What can hang from each mark:
pomoba: fona vupir zataz
gomub: vupir
kazil: fona mogok
fona: kazil pomoba
vugok: lago
lago: giler
mogok: kazil
giler: lago pomoba
vupir: gomub pomoba
zataz: pomoba

In the rows, zero is written as 128.
Known rows, with every way that one mark hangs from another:
{kazil {fona {pomoba {vupir gomub} zataz}} mogok}: [158 127 129 121 149 120  36 152  84  72 145 131 174 129 170 157 137 138
 172 115 137 126 106 123 131 132 125 107 123 128 136 125 126 144 128 145
  75 159 118 131 173 132 143 120 114 138 110 108 157 118 127  79 167 120
 123 113 129 126 115 117 114 130 110 114 119 128 162]
{vupir gomub {pomoba {fona {kazil mogok}} zataz}}: [152 126 134 139 135 144  42 142 107  68 137 131 173 128 150 135 135 120
 188 119 145 131 118 139 116 136 130 105 121 113 139 126 128 132  96 145
  84 145 123 126 153 117 156 118 124 140 141 108 169 139 125  79 179 176
 130 118 131 133 117 112 110 135 123 167 126 119 144]
{lago {giler pomoba}}: [144 122 130 127 136 131 129 125 111 143 132 129 113 145 118 112 127 147
 126 117 111 133 122 131 130 131 126 108 115 131 137 113 132 130 139 133
 133 149 108 124 129 136 133 135 123 117 108 127 116 124 124 136 113 109
 121 133 122 122 129 151 125 137 126 146 139 132 137]
{gomub {vupir {pomoba {fona kazil} zataz}}}: [149 120 134 134 115 123  57 139 120  84 115 129 166 122 133 131 146 107
 163 108 160 132 133 127 109 118 124 110 121 117 145 129 127 159  94 131
 105 128 142 124 147 116 120 116 128 136 162 112 152 139 124 121 142 143
 128 118 136 150 122  96 110 144 120 152 110 112 117]
{pomoba {fona kazil} zataz}: [130 123 113 139 124 122 130 117 117 117 120 130 163 134 129 134 134 108
 176 123 159 135 126 126 116 132 123 108 128 117 138 128 121 113  99 138
 102 129 134 128 143 131 123 120 133 128 140 125 129 108 133 113 148 143
 141 107 128 145 129 110 121 139 131 124 118 119 113]
{kazil fona mogok}: [122 132 117 127 149 133 113 139 111 106 133 132 137 125 166 142 126 146
 148 136 147 123 115 119 147 136 127 114 136 124 129 131 131  82 120 145
 106 136 114 132 132 149 163 131 117 130 133 143 148 120 130 107 152 113
 129 112 126 114 125 122 132 134 118 118 137 118 131]
{pomoba {fona {kazil mogok}} vupir}: [143 118 102 132 107 130  99 138 124 109 123 138 144 130 159 132 137 112
 165 112 167 124 118 118 121 107 126  99 129 117 143 128 138 122 100 155
  79 112 126 127 146 108 124 117 126 133 144 130 148 143 135  93 155 110
 136 109 135 128 128  96 119 142 117 118 106 121 116]
{vupir pomoba}: [140 129 140 131 129 135  81 140 123 104 127 123 126 119 136 124 128 126
 135 120 136 132 132 134 130 130 134 136 124 121 134 122 132 153 122 126
 135 136 126 125 131 125 144 128 125 128 141 117 148 146 121 119 127 135
 118 136 130 122 126 132 118 126 122 150 134 126 138]
{vupir gomub {pomoba {fona kazil}}}: [152 130 144 131 115 154  26 131 132  90 129 131 150 132 125 115 135 116
 158 119 146 128 127 142 121 126 130 122 121 114 140 119 140 141 104 147
 108 129 109 119 139 119 155 116 120 131 155  97 158 145 122 110 156 136
 123 121 137 129 125 116 104 140 122 184 138 106 138]
{kazil {fona {pomoba zataz}} mogok}: [130 128 116 132 140 124 128 135  87  81 137 131 152 128 175 154 136 145
 163 132 143 136 115 117 134 142 124 103 120 124 129 133 120 128 127 141
 100 156 129 134 154 152 147 127 118 125 112 134 149  98 125  81 160 137
 135 113 116 129 122 133 118 132 114 115 143 136 140]
{vugok {lago {giler {pomoba {fona kazil} {vupir gomub} zataz}}}}: [189 116 128 130 107 120  52 119 111 115 123 136 172 157 120 128 138 113
 191  91 131 136 104 131 111 122 127  82 121 125 152 133 136 135 107 147
  67 160 117 122 153 128  96 117 118 133 118  95 116 127 132 137 152 109
 126 116 136 145 125 115 111 141 123 155  95 122 123]
{lago {giler {pomoba {fona {kazil mogok}} vupir zataz}}}: [165 109  99 133 121 123 102 136  91 111 128 137 153 148 150 132 137 127
 182  99 146 136 108 119 119 114 120  77 117 118 150 117 134 121 116 151
  73 144 116 125 158 131 124 123 129 131 120 125 140 129 134 102 147  84
 135 114 124 133 123 119 123 145 120 128 111 143 129]
{zataz {pomoba fona}}: [132 125 125 135 129 122 146 123  98 110 129 116 127 127 124 123 133 125
 154 121 124 130 133 128 114 122 130 128 122 120 133 131 143 130 122 136
 139 141 120 129 138 150 160 126 124 126 151 121 138 129 129 117 122 122
 132 119 129 140 118 132 118 137 113 145 132 110 127]
{fona {kazil mogok} {pomoba {vupir gomub} zataz}}: [160 118 129 124 114 126  47 143 115  81 143 142 166 137 163 135 139 127
 160 114 143 137 112 131 111 122 120  94 109 128 140 108 127 199 135 133
  67 133 124 125 172  88  98 120 130 141 111 101 148 126 131  76 178 130
 119 121 137 130 118 109 108 132 122 119 112 139 164]
{lago {giler {pomoba {vupir gomub} zataz}}}: [180 116 133 119 148 123  46 139 100 117 137 127 155 143 116 134 133 139
 157  99 101 132 111 132 117 122 123 104 117 134 142 110 130 154 132 136
 117 165 117 126 151 119 120 124 122 136 102 103 121 125 127 124 133 118
 113 137 126 129 119 137 121 129 129 136 107 139 157]
{mogok {kazil {fona {pomoba zataz}}}}: [133 128 128 136 126 123 101 132 112 105 132 135 160 134 162 139 147 134
 163 132 147 140 122 123 121 146 122  97 117 118 140 121 121 116 109 133
 114 151 122 125 165 152 135 125 124 121 118 117 141  87 128 114 160  86
 136  99 111 128 135 130 114 136 108 114 133 131 131]
{giler lago {pomoba fona zataz}}: [152 122 117 121  98 110 157 119  99 137 126 121 142 137 115 135 137 126
 180 116 143 134 113 117 116 117 129 107 136 120 137 136 121 106 111 145
 116 166 137 130 144 165 120 129 129 140 117 109 114 117 129 123 114 122
 144 127 125 147 123 149 123 130 114 168 120 113 107]
{fona kazil {pomoba zataz}}: [135 123 129 135 105 114 137 119 123 111 134 139 147 138 138 126 137 129
 152 125 146 146 131 130 112 131 120 101 108 125 133 108 117 187 126 117
 107 128 134 122 151 110  91 122 138 120 114 114 131 103 131 106 143 139
 127 115 128 139 127 120 111 135 126 118 129 139 130]
{vugok {lago giler}}: [137 124 134 135 103 127 106 111 118 141 114 135 132 143 129 118 119 133
 138 122 119 124 123 131 124 135 127 112 123 132 143 147 131 103 137 128
  96 146 121 129 120 130 106 127 118 136 121 127 109 122 124 150 145 127
 127 129 135 119 130 113 131 126 138 137 121 127 110]
{pomoba zataz}: [136 125 125 129 139 115 124 131 113 120 132 126 152 127 120 144 127 120
 148 126 130 133 124 128 122 136 126 121 127 129 128 130 117 114 119 121
 123 140 141 132 142 131 117 125 132 137 125 123 123 119 130 123 133 141
 130 130 125 139 124 128 129 126 132 115 123 135 133]
{lago giler}: [136 124 126 131 136 136 124 118 118 140 120 136 126 139 130 120 123 134
 124 127 118 126 122 132 129 133 122 119 124 132 139 119 129 107 132 125
 112 140 115 125 127 127 128 128 117 129 112 131 115 119 123 125 134 131
 125 129 124 116 131 117 134 133 144 133 130 130 129]

Rows:
[146 118 124 138 116 128  62 153 110  62 120 132 167 121 159 133 142 118
 168 114 164 130 125 125 113 114 126 102 122 112 146 129 127 146 102 140
  93 135 141 127 151 114 132 117 129 136 154 123 160 149 124  95 167 141
 134 118 130 139 117  97 112 142 117 150 109 117 116] -> {gomub {vupir {pomoba {fona {kazil mogok}} zataz}}}
[135 120 119 139  98 116 146 131 109  97 138 140 142 140 162 138 136 138
 156 126 150 144 125 129 118 129 119  97 108 123 135 119 117 168 128 125
  81 133 129 124 153 117 106 125 135 125 113 122 141 110 129  80 164 140
 130 116 128 128 124 121 113 139 120 114 133 143 137] -> {fona {kazil mogok} {pomoba zataz}}
[149 118 106 131 119 117  93 131 120 110 118 132 171 131 137 143 143  96
 174 107 161 134 123 119 109 120 124 100 131 120 140 131 129 124  94 143
  93 123 137 128 154 111 110 118 133 130 139 118 137 129 135 116 142 110
 139 108 131 143 130 101 118 138 124 111  99 129 115] -> {pomoba {fona kazil} vupir zataz}
[146 128 125 120 123 117  83 140 105 107 126 130 139 128 154 134 142 132
 140 119 147 128 122 115 141 131 125 118 122 125 136 127 136 147 128 140
 111 135 119 125 155 132 135 123 115 119 121 118 147 128 127 111 131 101
 125 116 128 126 130 124 115 135 114 112 124 127 131] -> {kazil {fona {pomoba vupir}}}
[139 125 123 127 127 122  95 147 101  88 133 132 135 128 180 140 136 138
 145 121 156 128 118 114 139 128 125 111 122 124 135 124 137 146 135 146
  92 134 119 128 156 132 140 123 117 124 121 125 159 128 126  89 146 106
 126 116 129 120 127 121 117 135 106 108 131 128 137] -> {kazil {fona {pomoba vupir}} mogok}
[125 130 123 130 129 133 134 136 100  97 136 134 125 133 171 137 134 150
 151 135 141 130 117 120 141 140 127 111 124 124 130 132 128 121 134 143
  99 137 114 129 147 145 151 129 117 117 122 130 148 111 123  95 149 125
 128 116 118 118 125 129 117 135 108 124 150 124 135] -> {kazil {fona pomoba} mogok}
[167 112 112 133 141 114  98 133  79 119 121 121 152 139 123 139 137 119
 171  97 127 131 113 118 123 122 125  98 123 123 144 127 134 106 115 144
 117 163 125 126 156 149 125 121 123 126 119 118 114 118 129 127 121 112
 136 126 116 138 122 138 124 134 124 127 105 128 123] -> {lago {giler {pomoba fona vupir zataz}}}
[143 128 130 137 133 127  87 140  93  87 124 118 160 122 124 147 134 106
 174 121 136 132 126 130 119 139 135 127 128 115 138 138 127 126 102 139
 130 155 136 128 143 156 145 122 125 131 150 116 147 134 121 122 134 161
 134 124 122 136 123 129 118 127 125 154 127 115 124] -> {vupir {pomoba fona zataz}}
[145 121 144 123 135 117  64 155 119  78 120 123 158 118 134 130 135 120
 130 116 133 129 130 124 115 123 130 127 122 125 139 134 122 159 115 118
 132 146 149 128 140 127 127 123 123 143 142 113 140 141 120 128 135 153
 118 137 130 141 117 113 120 128 122 143 114 124 132] -> {gomub {vupir {pomoba zataz}}}
[124 123 106 135 114 136 131 125 126 115 125 139 136 134 153 127 132 124
 164 126 159 126 124 125 125 120 124 100 129 118 137 123 132 107 104 151
  83 118 124 128 130 116 148 123 131 122 144 133 149 131 131  97 166 128
 142 111 135 125 124 107 120 142 121 130 127 119 116] -> {pomoba {fona {kazil mogok}}}
[144 125 126 140 104 131  79 133 111  96 124 128 161 125 133 133 140 107
 180 118 157 134 129 133 116 133 127 112 121 111 143 122 126 131  94 138
 107 143 133 125 146 127 135 117 128 130 148 113 151 130 127 109 146 152
 132 115 127 140 125 116 109 139 124 151 127 118 117] -> {vupir {pomoba {fona kazil} zataz}}
[157 119 119 137 113 111 136 114  87 130 118 123 155 153 118 141 129 126
 185 111 113 135 110 123 116 134 130  99 121 122 142 151 129  93 115 142
 101 166 131 131 136 163 116 123 119 126 124 115 102 115 130 147 134 128
 135 122 123 141 126 142 124 132 123 148 114 125 101] -> {vugok {lago {giler {pomoba fona zataz}}}}
[137 121 131 129 101 134  66 151 122  72 116 135 143 124 161 118 141 121
 147 115 167 122 131 126 116 107 126 112 121 112 145 130 138 146 101 144
  93 115 127 126 144 110 150 120 126 133 165 125 166 157 121  95 159 117
 126 121 138 131 120  96 112 146 113 161 117 105 114] -> {gomub {vupir {pomoba {fona {kazil mogok}}}}}
[156 129 143 135 150 136  39 138  91  83 134 119 177 127 116 141 135 108
 178 124 123 128 122 139 115 140 132 132 128 119 134 132 127 128 102 140
 131 163 125 129 148 147 156 116 122 142 147  97 147 128 117 109 151 180
 125 127 124 140 117 125 114 122 126 175 124 112 146] -> {vupir gomub {pomoba fona zataz}}
[145 122 110 129 140 114  81 144  85  78 134 132 159 127 177 160 137 138
 167 120 154 133 110 115 132 131 124  99 123 126 135 128 126 139 123 142
  82 147 131 135 169 142 141 120 119 131 112 126 156 111 131  78 155 120
 129 113 125 128 119 121 119 132 107  91 121 136 143] -> {kazil {fona {pomoba vupir zataz}} mogok}
[168 112 117 125 139 110  90 140  95 118 129 128 147 139 127 132 129 134
 148  99 125 138 114 122 125 121 124 100 117 129 143 120 130 145 127 131
 123 159 127 127 147 142 107 126 126 130 103 119 117 131 130 130 117 107
 121 130 119 135 121 144 127 130 130 120 114 145 139] -> {lago {giler {pomoba vupir zataz}}}
[152 125 128 115  95 110 161 125 115 145 136 124 133 132 122 135 133 137
 160 121 135 139 122 119 118 117 127 108 132 125 135 132 115 132 127 127
 121 155 141 125 141 151 108 137 131 147 100 111 110 120 132 131 112 117
 130 135 126 140 124 152 127 124 116 171 123 125 121] -> {giler lago {pomoba zataz}}
[188 117 133 128 132 112  39 129  89 110 126 125 172 154 117 138 136 120
 188  94 113 124 103 129 109 122 134  96 127 129 146 144 139 117 116 148
  81 174 125 130 152 140 105 117 114 138 120  94 109 124 129 146 142 134
 127 124 133 143 122 127 118 127 122 157  93 122 125] -> {vugok {lago {giler {pomoba fona {vupir gomub} zataz}}}}
[143 119 109 138 110 118 102 138 116  91 127 130 130 122 160 127 142 126
 169 108 155 136 128 123 115 101 124 101 117 116 142 128 150 152 112 148
  90 121 119 124 153 112 139 121 128 126 150 121 157 155 137  87 148  98
 134 108 138 134 117 109 113 142 102 120 121 117 127] -> {zataz {pomoba {fona {kazil mogok}} vupir}}
[166 109 107 134 113 120  99 126  98 127 122 133 151 146 125 133 141 115
 175  97 146 139 115 120 116 114 119  81 117 121 151 113 134 123 107 145
  94 144 123 120 155 127 112 120 130 120 121 116 117 119 131 123 128  91
 133 112 123 142 130 123 120 145 128 123 109 131 122] -> {lago {giler {pomoba {fona kazil} vupir zataz}}}
[159 121 137 121 106 126  41 127 133 109 136 139 137 141 137 112 142 123
 133 111 131 134 127 135 113 114 118 107 111 131 138 108 138 212 129 129
  97 114 116 119 161  81 101 122 125 133 119  94 140 132 126 106 137 106
 117 122 138 129 127 112 106 137 123 130 119 126 154] -> {fona kazil {pomoba {vupir gomub}}}
[156 127 126 123 137 133  37 144 111 106 126 124 154 134 123 134 136 107
 157 113 128 116 120 127 120 115 130 127 137 126 135 125 144 125 115 150
 113 134 121 128 151 122 135 116 120 138 143 102 138 145 125 118 133 131
 130 123 133 137 122 114 119 130 124 139 102 112 139] -> {pomoba fona {vupir gomub}}
[157 124 127 122 116 142  41 130 132 112 124 135 156 137 129 121 139 106
 160 107 149 124 119 130 119 113 124 109 133 124 139 115 142 148 106 148
  87 116 114 121 147 100 119 115 124 135 145 105 142 141 129 116 148 110
 130 112 136 140 127 100 115 141 123 140 102 114 133] -> {pomoba {fona kazil} {vupir gomub}}
[148 121 132 129 130 118  52 149  99  73 114 122 165 122 129 138 139 103
 157 110 147 124 132 124 109 123 131 128 128 118 142 143 126 145 106 131
 129 149 145 130 147 142 134 116 121 140 159 115 144 142 118 123 134 160
 130 131 131 150 118 113 121 131 121 151 101 112 113] -> {gomub {vupir {pomoba fona zataz}}}
[172 121 130 121 135 132  46 135  96 117 129 127 140 150 118 121 136 124
 156  96 107 122 111 128 122 114 128 112 125 127 145 111 148 135 134 151
 123 152 102 123 150 141 139 121 116 126 125 102 124 140 123 127 129 113
 126 130 127 131 122 138 120 137 125 161 110 119 141] -> {lago {giler {pomoba fona {vupir gomub}}}}
[159 129 139 124 116 138   4 149 124  98 136 134 153 136 162 121 148 132
 147 118 144 125 116 126 127 124 124 110 120 121 142 110 141 155 118 142
 107 139 102 120 173 127 141 120 112 123 126  99 155 122 127 116 149  65
 123 107 126 123 130 120 111 136 100 131 117 121 150] -> {mogok {kazil {fona {pomoba {vupir gomub}}}}}
[162 128 135 116 156 119  24 142  95  90 140 128 173 132 146 150 140 125
 161 116 137 132 115 122 128 137 127 112 123 130 134 127 127 153 125 137
  96 156 122 127 168 131 128 121 115 138 109 102 145 115 124 100 149 123
 120 116 124 136 124 121 111 128 117 121 119 119 159] -> {kazil {fona {pomoba {vupir gomub} zataz}}}
[148 124 122 125 131 106  78 137  92  95 127 127 163 125 152 149 142 124
 156 116 140 136 119 114 130 136 123 106 121 126 134 131 126 145 125 133
 106 148 131 130 165 137 121 120 120 129 116 114 146 105 130 102 138 109
 129 112 118 141 125 123 115 131 115  97 120 131 138] -> {kazil {fona {pomoba vupir zataz}}}
